Each row was made from one walk, in order. Every step used is in the known rows, and no mark comes twice. Write each row's walk.
(in the rows, 128 means zero)
Known rows:
losab > kido > manora > maka > dudo > dasi > lape > valog: [138  80 116 181  86 147  80 150 108 186 121 136  61 136 198 116 144 137
 151 116 141 107 178  95 144 130 136 122  95  85 120 126 116 125 158 151
 125 114 154 147 123 131 139 168 116 121 135 122 179 120 138 131  99 148
 154 143  84 119 159  93 108  69]
kido > manora > maka > dudo > dasi > forekob: [100 111 102 117 121 151  97 158  99 220 111 192 105 105 123 120 113 131
 138 108  88 148 158 133 148 144 121 156 115 120  99 169 133 128 122 147
 148 100 134 134 119 125 168 165  95 113 121 124  92 140 140 166 130 140
 135 134  82 136 162 103  85 102]
dasi > manora: [136 165 128 153 153 114 192 156 160 134  92 168 106 152 151 141 135 118
 152 153  96 127 163 183 144 153 148 119 131 135 109  91 159 139 116 142
 125 118 168 143 129 124 160 154 106 159 129  91 116 125 151 153 165  93
 125 158 125 127 151  88 107 126]
dasi > dudo > sese > forekob > noluro: [126 179 147 111 116 101 185 110 146 105  70 151 181  42  68 169 161 134
 141 134 118 120 141 146 126 160 158 135 107 154 112 170 127 118 102 127
 114 135 177 108 122 141 162 137 146 124 114 112  83 120 172 137 153 105
 139 143 136 128 156 114 126 163]
manora > maka > dudo > sese > forekob: [117 144 127  84 113 128 137 110 123 150  90 137 199  63 166 154 126 130
 138 116 116 127 143 152 145 187 143 140  95 102  86 226 135 107  89 138
 137 105 144 158 118 131 143 140 198 134 121 141 139 156 138 140 164 124
 143 162 111 133 170 138 137 153]
losab > kido > manora > dasi > forekob > sese > dudo: [100 126 101 110  91 128  89  97 108 175 121 115 162 175 149 153 169  92
 172  87 167 131 152 143 124 105 112 135 119  60 116  64  88 110 122 112
 125 125 158 173 124 130 163 123  80 107 109 112 131 133 144 122 125 127
 140 109 169 176 168  94  75 149]
kido > losab > katot > manora > maka: [139 128 152 127 134 134  92 132 119  97 123  81  75 129 148 153 157 121
 122 122 163 113 133 185 125 132 168 110 137 126 156 120 123 132 100 146
 146 137 111 164 130 128 161 146 125 141 123 158 127 114 131 156 165  76
 135 134 129 119 158 109 188 131]
kido > losab > katot > manora > dasi > dudo > valog: [146 110 146 160 170 139 132 119 140  96 116 115 130 159  69 159 149 155
 140 113 154 110 152 151 114 128 131 131  88 163 177  89 102 130 109 120
 116  99  84 161 134 129 168 145  39 132 121 125 121 130 161 171 194 123
 121 100 167 151 169  99  84 144]
sese > forekob: [135 165 116  81 159 100 149 123 153 108  86 156 151  94 155 158 126 120
 156 121  84 121 152 165 117 172 162 128 123 132 108 168 142 124  86 129
 137 142 151 128 132 125 147 140 175 161 117 111 141 122 152 135 133 129
 121 145 150 140 144  93 139 168]
kopo > forekob > sese > dudo > dasi > lape: [118 126  92 185 172  80 105  79 131 165  76 192 128 148 173 165 132 105
 138 113   5 130 168 119 166 140 130 118 121 110 107 124  92 128 123 142
 151 173 192 147 134 133 153 155 107 108 114 138 141 162 153 138 113 137
 143 133 131 155 151  57  93 140]
dudo > maka > manora > kido: [121 111 134  93 145  99 134 114 147 136 149 137 176 105 102 135 106 115
 126 174 128 138 143 125 164 184 117 140 135 141 120 112 149 120 130 126
 112 121 103 154 118 127 167 138 202 162 128  76 144 134 141 141 148 111
 126 147 122 100 142 145 105 103]
manora > maka > dudo > dasi: [131  90  99 130 143 130 126 130 114 178 103 171  98 101 141 127 106 130
 122 118  84 151 154 134 155 177 136 128 114 111  81 182 136 117 139 160
 141 122 146 142 121 126 151 157 152 133 119 121 136 170 139 145 126 104
 137 158  82 114 165 132 142 104]
kido > losab > katot > manora > dasi > lape > valog: [164 132 152 184 110 143 115 152 143 109  90  64  86 183 137 156 141 134
 157 136 173  84 167 128  99 103 176 123  91 128 173  49 129 118 116 135
 124 106 110 133 140 141 149 154  69 149 125 142 128 104 150 154 170 157
 124 122 153 128 154  53 135 113]
maka > dudo: [141 146 101 133 120 122 160 126 133 171  98 165  95  90 145 148 119 127
 154 148  77 134 156 143 135 196 140 129 117 108  98 130 156 105 142 157
 129 102 146 131 125 122 151 152 149 144 120  86 159 133 136 154 141 164
 124 155  97 135 184 103 126 130]
kopo > forekob > noluro: [131 166 114 117 145  98 152 101 120 148  93 132 150 102 140 160 134 113
 135 176  97 132 143 131 114 162 167 109 143 141  76 137 131 119 154 155
 145 142 178 114 128 128 162 154 155 143 119 109 103 144 145 152 110 119
 140 151 112 100 168  73 143 138]
forekob > sese > dudo > maka > manora > dasi > lape > valog: [139 117 126 153 102 109 127 113 169 198 101 112 186 154 186 153 128 125
 148 148 112 100 179  87 174 102  91 137 108  55 116  69  99 114 154 104
 124 123 134 156 120 146 154 130 142 131 116 107 153 154 166 107 144 131
 139 126 182 149 154  25 110  99]
losab > kido > manora: [129 146 112 118 122 122 121 126 120 117 135 140 100 148 167 136 162 118
 156 120 136 129 156 166 128 142 158 108 139 121 131 104 136 132 124 138
 120 144 144 171 128 119 144 148 127 145 129  86 172 100 131 128 105 148
 129 140 105 141 150 112 103 135]
manora > kido: [132 128 119 106 126 102 163 113 140 115 114 118 110 108  78 138 127  94
 138 145 140 140 139 148 127 179 154 129 131 135 111 106 146 116 107 139
 121 127 141 149 130 126 162 150 160 157 119  83 150 111 137 143 115 103
 128 147 111 112 166 189 116 144]
kido > manora > dasi > forekob > sese > dudo: [100 145  97 113 100 130 121 115 131 200  93 136 173 155 113 155 149 104
 157  92 119 131 159 142 134 102 109 151 129  73 108  82 100 113  99 104
 143 120 143 159 125 135 170 133  67 110 102 114 106 129 152 132 125 134
 128 114 165 193 163  85  72 151]
dudo > maka > manora > dasi: [127 115 124 100 153 117 135 125 145 149 134 145 208 150 122 139  89 135
 131 163 113 144 161 116 146 151 127 127 117 131  99 132 141 121 142 122
 113 120  99 153 122 132 155 133 170 168 121  93 106 171 151 127 162 133
 121 150 141 119 149  66 111 102]
losab > katot > manora > maka: [131 134 153 118 147 127 109 129 122  98 115 108 104 144 145 132 151 120
 127 121 157 121 126 170 129 116 185  99 130 101 116 136 125 149 112 157
 142 112 118 175 133 122 156 139 196 139 117 144 140 119 128 131 167  47
 138 137 121 110 164 106 174 117]
lape > dasi > forekob > sese: [136 186  95  46  80 124 166  93 141 207  88  95 148 116 166 147 147  90
 167 126 136 133 160 152 148 110 142 138 140 100 107  69 136 143 140 157
 132 120 163 126 117 128 181 139  92 141 117 127 126 131 149 149 150 113
 117 125 126 100 211  68 110 155]
lape > dasi > dudo: [148 139 110 109 112 127 162  94 159 122 111 140  89  86 104 150 174 131
 135 143  92 127 164 127 130 143 142 113 122 116 120  69 136 155 141 153
 123 146 155 126 123 128 169 157 122 145 116  94 144 121 164 128 160 124
 129 136 112 137 195  95  91 132]
losab > katot: [156 170 129 127 129 117 148 133 142 111  94 145 138 159 180 148 129 133
 148 127 121 122 140 195 126 160 169 111 112 121 135 127 146 135 120 159
 129 138 128 148 143 122 145 140 159 154 127 104 153 132 141 134 134  90
 124 134 131 105 155  81 154 151]
maka > manora > dasi > forekob: [117 161 122  91 145 117 112 116 133 181 116 135 158 167  89 139  79 106
 156 146 155 148 152 120  94 158 142 135 128 130  89  74 157 108 143 129
 134  80 134 119 118 132 172 140 117 173 106 113  59 158 151 154 155 145
 116 138 118 122 169  46  77 114]
kido > manora > maka: [111 135 122 111 115 129 126 144 133 137 120 136 108 122 128 132 151 123
 124 119 121 137 154 164 135 126 147 120 149 106 111 145 126 144 111 133
 151 145 135 170 123 128 157 157 141 146 121 120 136 108 137 128 102 110
 141 150 103 147 155 130 135 130]
maka > dudo > dasi > lape: [139 118 101 188 142 112 148 144 128 157  81 210  47 109 118 139  99 135
 154 134  36 140 173 124 150 183 141 135 104 142 111 132 153 104 151 156
 117 121 167 117 134 131 144 166 104 135 122 113 138 146 146 158 137 170
 132 158  73 131 156  78 103 105]
katot > losab: [155 168 104  85 152 114 157 111 164 119  86 148 136  77 126 148 146 113
 131 128 106 138 165 168 134 113 188 122 134 132 135 110 142 119 144 132
 116 114 148 162 121 122 149 143 148 154 125 116 161 120 139 146 152 159
 126 157  93 100 145  74 131 141]
kopo > forekob: [133 159 103 126 167 102 124  97 132 130 108 159 155 123 175 153 125 112
 141 160  59 133 151 137 119 174 166 106 123 139  94 128 136 136 128 158
 153 140 159 137 129 121 154 157 162 154 121 110 130 144 139 154 130 162
 131 143 110 125 176  78 108 151]
dasi > forekob > sese > dudo > maka > manora: [104 158 117  86 125  99 118 102 152 215 114 166 197 102 188 155 129 109
 147 142  87 122 148 153 195 141  81 148 141  88 123  85 115 120 139 119
 137 124 148 156 112 129 175 124 149 115 116 100 122 151 151 136 163 122
 129 114 167 142 154  32  95 136]
losab > katot > manora > maka > dudo: [137 110 139 132 128 143 101 131 111 128 114 123  82 115 165 139 141 131
 141 138 139 113 133 140 127 155 159 114 114  78 100 148 130 128 124 165
 139  79 114 169 134 121 156 140 201 126 117 140 157 127 125 147 182  70
 143 142 105 123 181 101 173  92]
losab > kido > manora > dasi: [124 118 110 120 118 133 113 121 108 113 137 118 131 185 118 136 147 120
 157 113 167 140 159 130  98 131 155 111 117 116 113 106 125 120 128 126
 110 129 127 171 130 125 142 140 115 154 123 102 143 124 139 119 112 147
 130 144 125 147 158 121  94 126]
losab > kido: [140 151 115 122 122 104 133 108 122 105 124 129 110 132 177 139 147 109
 160 129 142 135 145 171 124 162 168  96 131 125 120  93 140 119 148 151
 115 143 168 157 127 119 143 143 163 156 125  95 170 124 131 126 123 120
 131 144 111 107 165 119 133 144]
sese > dudo > maka > manora > kido > losab > katot: [128  86 149 122 126 118  89 101 143 114 160 121 165 121 153 171 140 136
 107 153 135 107 130 167 175 201  74 142 124 105 186  80 117 107  98 114
 123 170  81 181 126 129 159 131 164 126 132  92 161 147 144 139 154  84
 126 125 168 126 110 122 127 126]
forekob > sese > dudo > dasi > manora > kido > losab > katot: [140  92 129 176 153 114 140 119 139 159 102 126 124 183 155 166 160 110
 123  99 127 112 148 195 180 170  86 150 118 108 166  75 102 121  63 125
 115 158 132 160 136 132 172 133  43 106 132 109 135 157 162 166 140  12
 125 121 178 145 107 157 118 134]

Write each row's walk:
[130 148  80 103 128 118 147 121 114 252  71 178 114 104 163 137 101 105
 169 114  72 145 160 137 162 168 128 159 110 125  93 133 136 114 139 161
 131  88 163 105 120 126 174 143  82 118 120 113 109 157 151 179 139 159
 119 122 108 123 184  92 103 129]  maka > dudo > dasi > forekob > sese
[121 132 107 125 134 134 144 142 131 140 112 139 141 164  76 139 127 128
 145 118 119 145 167 136 108 126 152 128 125 121 106 127 136 125 106 120
 127 125 110 157 132 131 150 147 106 158 115  95 119 123 146 128 117 154
 122 145 122 171 157 103  90 128]  kido > manora > dasi
[143 135 155 151 123 127 160 145 146 114 113 108 100 176 130 156 145 115
 138 157 169 103 139 202 130 194 120 138 116 149 171  61 142 122  81 138
 115 134 121 144 139 128 172 149  75 152 143 100 115 122 150 176 156  53
 125 140 156 105 132 158 133 136]  dasi > manora > kido > losab > katot
[118 128 134 111 152 115 123 123 128 110 117 111  84 102 102 132 147 107
 129 124 133 135 142 154 135 119 181 104 154 113  93 134 132 138 122 142
 146 112 140 171 119 124 163 149 177 142 109 136 133 108 127 135 157  90
 138 149 101 130 173 123 150 113]  katot > manora > maka
[125 130 116  75 111 136  87 112 130 111 135 109 131 110 162 133 185 109
 126 111 177 130 158 158 123  82 172 108 140 101 139 112 108 130 152 124
 121 131 149 205 115 123 149 144 151 141 132 141 178 108 124 123 121 128
 154 157  90 101 144 114 140 117]  katot > losab > kido > manora > maka
[147 101 144 164 166 128 148 151 132 126 115 138 108 190 120 147 126 124
 124 132 136 122 148 197 144 188 127 143 109 173 168  92 142 131  75 144
 107 147 118 138 139 128 164 150  52 141 145 108 106 148 156 179 152  46
 115 137 137  98 111 155 112 122]  dudo > dasi > manora > kido > losab > katot
[150  89 147  88  96 141 108  91 148 116 171 100 137 116 112 163 160 147
 105 184 153 105 145 110 151 184  81 147 105 133 190  55 121 145 123 137
 107 160  79 135 123 133 182 139 132 142 137  97 140 136 166 150 179  92
 129 117 152 104 158 126 104 101]  lape > dasi > dudo > maka > manora > kido > losab > katot
[147 130 143 147 117 118 135 145 166 164 111 120 178 154 153 133  95 140
 148 176 126 109 181  92 144 116 135 129 101 117 122  81 139 120 164 120
 115 107 122 131 122 141 149 149 151 171 128 100 123 145 157 122 152 165
 131 143 141 101 156  22 102  84]  dudo > maka > manora > dasi > lape > valog
[131 137 127 110 146 102 118 103 139 141 146  90  78 114  82 157 111  99
 124 159 162 127 148 138 119 218 117 141 158 151 142  63 158 105 111 121
 130 123 126 133 115 132 171 148 113 175 118  96 128 123 141 173 124 146
 115 150 101 136 146 158 115 124]  maka > manora > kido > losab
[121 147 143 148 137 121 166 155 153 138 103 141 111 149 145 132 141 113
 135 145 127 128 149 186 145 142 142 110 140 113  93 109 138 142 120 141
 138 130 173 157 123 128 167 155 140 155 126 122 108 134 144 138 158  40
 146 163 127 109 163 114 148 120]  dasi > manora > maka
[131 132 129 131 185 113 152 104 163 149 121 156 161 160  64 142  98 146
 139 137 129 138 166 107 113 163 105 131 110 136 108  91 124 127 151 112
 120  76 118 149 119 132 169 145 108 168 112  90 114 162 168 145 151 134
 122 126 128 151 170  74  48 120]  maka > manora > dasi > dudo > valog
[116  89  97 125 145 145 104 149 105 189 118 182  94 103 131 125 118 140
 121 109  74 147 164 125 155 157 132 139 127 106  92 192 132 131 120 149
 141 119 117 151 121 126 151 162 121 126 124 117 142 144 140 145 112 135
 136 157  79 157 151 126 112  96]  kido > manora > maka > dudo > dasi
[117 138 120 170 115 122 142 158 141 120  96 156  93 170  55 143 124 126
 152 127 105 135 176 122 107 109 149 129 118 135 125 103 135 116 121 114
 121 127 139 145 140 139 149 161  85 157 115 119 113 107 150 126 122 170
 134 151 119 166 149  83  90 123]  kido > manora > dasi > lape
[139 134 152 191 147 117 123 146 130  78  90 127  87 192  82 147 125 126
 161 132 142 120 153 132  98 101 190 110 101 132 131  96 134 121 125 142
 114  97 127 153 149 134 148 143 137 145 115 145 117 123 142 132 186 101
 134 136 136 126 161  60 131 105]  losab > katot > manora > dasi > lape
[143 135 145 110 140 113 101 109 135 128 141  86  97 155 125 159 112 115
 123 159 184 114 138 154 108 217 122 139 134 139 163  67 150 113  98 132
 125 129 100 134 132 132 165 138 131 172 127 106 134 132 142 165 128  95
 115 135 124 115 132 132 136 124]  maka > manora > kido > losab > katot
[106 123 128  89  90 143  93 115  97 135 129 126 185  96 185 148 157 132
 150 101 156 120 149 142 135 165 130 135  97  90 106 214 118 114  87 131
 122 111 129 181 117 126 137 137 186 122 132 140 164 134 128 133 142 140
 152 156 108 148 161 148 111 134]  losab > kido > manora > maka > dudo > sese > forekob
[132 164 113  93 127 120 166 115 129 147  79 163 196  66 166 162 121 135
 159 123  84 125 156 150 143 199 147 145  87 126 103 206 157 107  86 138
 117  92 138 141 123 127 136 139 165 133 123 111 149 146 141 153 172 174
 121 156 108 147 164 116 105 159]  maka > dudo > sese > forekob
[123 110 122 115 157 132 150 123 128 163 117 128 111  85 132 126 123 132
 145 116 123 133 150 147 162 146 130 130 132 103  95 157 126 119 138 137
 137  57 123 188 114 116 161 155 140 127 120 128 174 137 122 163 179 110
 135 144  95 131 191 119 114 111]  katot > manora > maka > dudo > valog
[120 127 119  49  97 151  84 100 114 130 121 123 216  63 187 151 177 124
 135  97 164 118 160 144 134 119 159 140  97  94 131 205 109 106 104 117
 108  91 128 202 111 126 134 131 178 116 136 160 176 129 126 138 160 182
 155 164  89 127 144 125 117 125]  katot > losab > kido > manora > maka > dudo > sese > forekob
[145 124 134 140 154 140 114 128 119  93 115  83 111 175 108 163 137 128
 141 120 159 121 147 155  99 131 169 117 111 147 153  98 133 117  96 136
 122 118  89 153 138 131 154 137  87 146 118 136 116 129 141 159 176 126
 115 133 151 143 155  86 149 131]  kido > losab > katot > manora > dasi
[141 110 138 142 117 151  88 131 103 136 120 103  53 111 160 157 149 134
 131 137 146 105 137 150 126 170 142 124 122 101 142 123 127 113 118 155
 145 102 102 157 126 125 160 151 132 123 124 150 143 126 127 167 178 118
 138 141 112 137 172 111 185 104]  kido > losab > katot > manora > maka > dudo
[123 115 132 156 176 121 153 158 143 154 102 170 117 159 133 119 120 122
 123 121  97 145 159 180 164 134 148 113 128 134  91 148 138 149 113 148
 133 141 163 150 123 127 162 158 116 144 128 127  88 158 153 144 152  32
 136 161 114 104 138 113 127 106]  dudo > dasi > manora > maka
[130 154  95 127 128  95 156  93 150 164  88 136 122 111 172 161 160 100
 145 103  81 129 151 168 165 149 126 122 145  68 109  98 110 122 115 127
 142 155 167 165 125 128 155 134 141 121 108  99 176 134 148 121 117 104
 132 133 149 171 162 108 134 163]  forekob > sese > dudo
[118  83 122 135  90 140 110 129 123  95 151 165 172 143  99 139 173 145
 141 142 126 127 156 107 134 119 119 119  84 132 143 107  94 132 141 120
  99 157 115 168 128 127 158 140 129 126 130  74 125 117 159 112 149 157
 149 123 163 157 167 132  81 113]  losab > kido > manora > dasi > dudo > maka
[103 141 125  83 108 141 122 133 118 161 103 149 193  78 149 150 138 138
 135 105 108 125 156 145 141 162 130 151 110  98 100 237 129 119  74 126
 139 100 119 169 118 132 143 145 168 124 122 138 139 128 135 142 143 154
 141 160 106 171 153 135 111 138]  kido > manora > maka > dudo > sese > forekob
[122 193 127  99  99 108 176 136 127 169  80 134 118  83  92 146 125 106
 162 154 149 138 135 168 122 136 162 135 144 145 101  95 152 105 154 145
 127 117 189 101 122 131 177 150 113 136 115 108  72 120 149 160 126 102
 130 136 118  81 173  69 141 147]  dasi > forekob > noluro
[154 164 129 131 118 124 134 128 138 115 101 124 101 145 179 166 141 135
 138 127 127 113 142 203 127 178 148 121 120 145 177 103 141 124 109 148
 130 166 120 141 138 127 149 146  94 155 134 113 141 129 144 156 134 129
 119 134 141 111 147  92 164 169]  kido > losab > katot
[127 177 137 107 139 104 160 108 157  97  83 175 180  66 106 165 151 133
 143 117  83 117 150 157 133 174 159 131  90 155 126 171 131 133  81 129
 123 131 154 129 125 133 152 141 153 133 118 111 108 120 165 138 168 152
 132 135 136 156 158 128  80 175]  dasi > dudo > sese > forekob
[125 119  78 133 192  90 113  69 120 179  93 173 179 133 195 163 135 106
 123 105  18 136 157 133 172 153 127 118 124 100  89 149  95 136 109 149
 155 165 167 152 126 125 153 142 129 111 113 112 144 180 150 142 113 121
 130 125 136 161 154  74  97 150]  kopo > forekob > sese > dudo > dasi
[150 155 135 135 157 126 118 129 126  96 113 113  73 137 152 161 152 127
 137 130 126 109 143 190 128 149 173 116 132 147 168  97 142 130  97 147
 131 129 103 151 135 123 155 143 103 141 125 126 142 105 134 168 163 125
 113 128 130 136 148  80 145 143]  kido > losab > katot > manora
[100 119 137 105 113 119 127 122 127 179 121 146 218  98  87 156 113 131
 142 164 141 140 136 121 147 128  96 145 134  98  97  91 122  88 162 104
 121 124 143 135 115 139 175 129 162 118 105 105  57 175 158 125 162  76
 134 133 166 114 140  25 106 105]  sese > dudo > maka > manora > dasi > forekob > noluro
[136 160 124  72 117 126 169  83 154 101  98 133 197  63 120 166 171 139
 137 119  98 119 162 136 141 146 153 134  96 127 125 150 135 153  86 141
 112 145 146 133 118 133 153 142 145 138 119 118 131 132 168 129 184 133
 125 138 126 143 177 106  68 163]  lape > dasi > dudo > sese > forekob
[109 103 115  38  87 114 119  65 141 208 143 101 214  97 147 155 145  92
 136 146 145 126 146 116 196 139  72 167 146  62 120  51 117 126 130 121
 121 128 128 166 107 130 191 124 160 117 115 105 147 152 149 131 168  69
 127 116 154 112 174  99  69 114]  lape > dasi > forekob > sese > dudo > maka > manora > kido
[125 111 115 127 116 111 153 121 152 116 112 181 180  78 173 156 151 137
 131 130  50 129 143 185 196 146 115 123 123 101 136 130 118 120 125 126
 127 184 135 184 128 123 143 142 178 118 123  76 173 140 143 111 151 117
 133 138 160 138 142  88 118 156]  sese > dudo > maka
[138 118 146 119 150 111 129 118 124  81 119 102 114 143  96 138 141 105
 142 136 166 120 127 152 124 156 178 121 123 124 131 107 144 132  89 148
 121  93 105 167 141 121 161 135 186 139 118 104 159 101 128 151 159  54
 122 130 120 113 154 167 131 116]  losab > katot > manora > kido
[127 153 153 121 110 140 124 140 100 132  97  71 125 145  66 166 134 119
 156 141 208 118 130 157  86 110 167 138 126 156 140  70 134  96 124 135
 123 102 123 111 132 137 181 137  68 124 112 151  47 128 149 178 178  85
 122 117 149  99 157  58 156 127]  kido > losab > katot > manora > dasi > forekob > noluro
[156 153 108  79 132 114 128  93 142  97 114 123 130  99 171 144 166 104
 149 124 159 132 157 168 126 121 188 104 127 131 144  83 131 115 166 138
 100 122 161 179 121 119 141 137 156 152 132 119 188 123 132 133 147 155
 137 155  93  80 149  89 133 136]  katot > losab > kido
[117  70  98 129 127 146  81 127  84 170 146 158  89 133 173 120 140 132
 135 102 117 145 157 126 149 156 134 121 117  99  99 167 121 126 141 152
 126 125 129 165 119 120 143 155 132 122 129 117 164 144 131 135 110 117
 145 153  77 135 155 134 114  88]  losab > kido > manora > maka > dudo > dasi
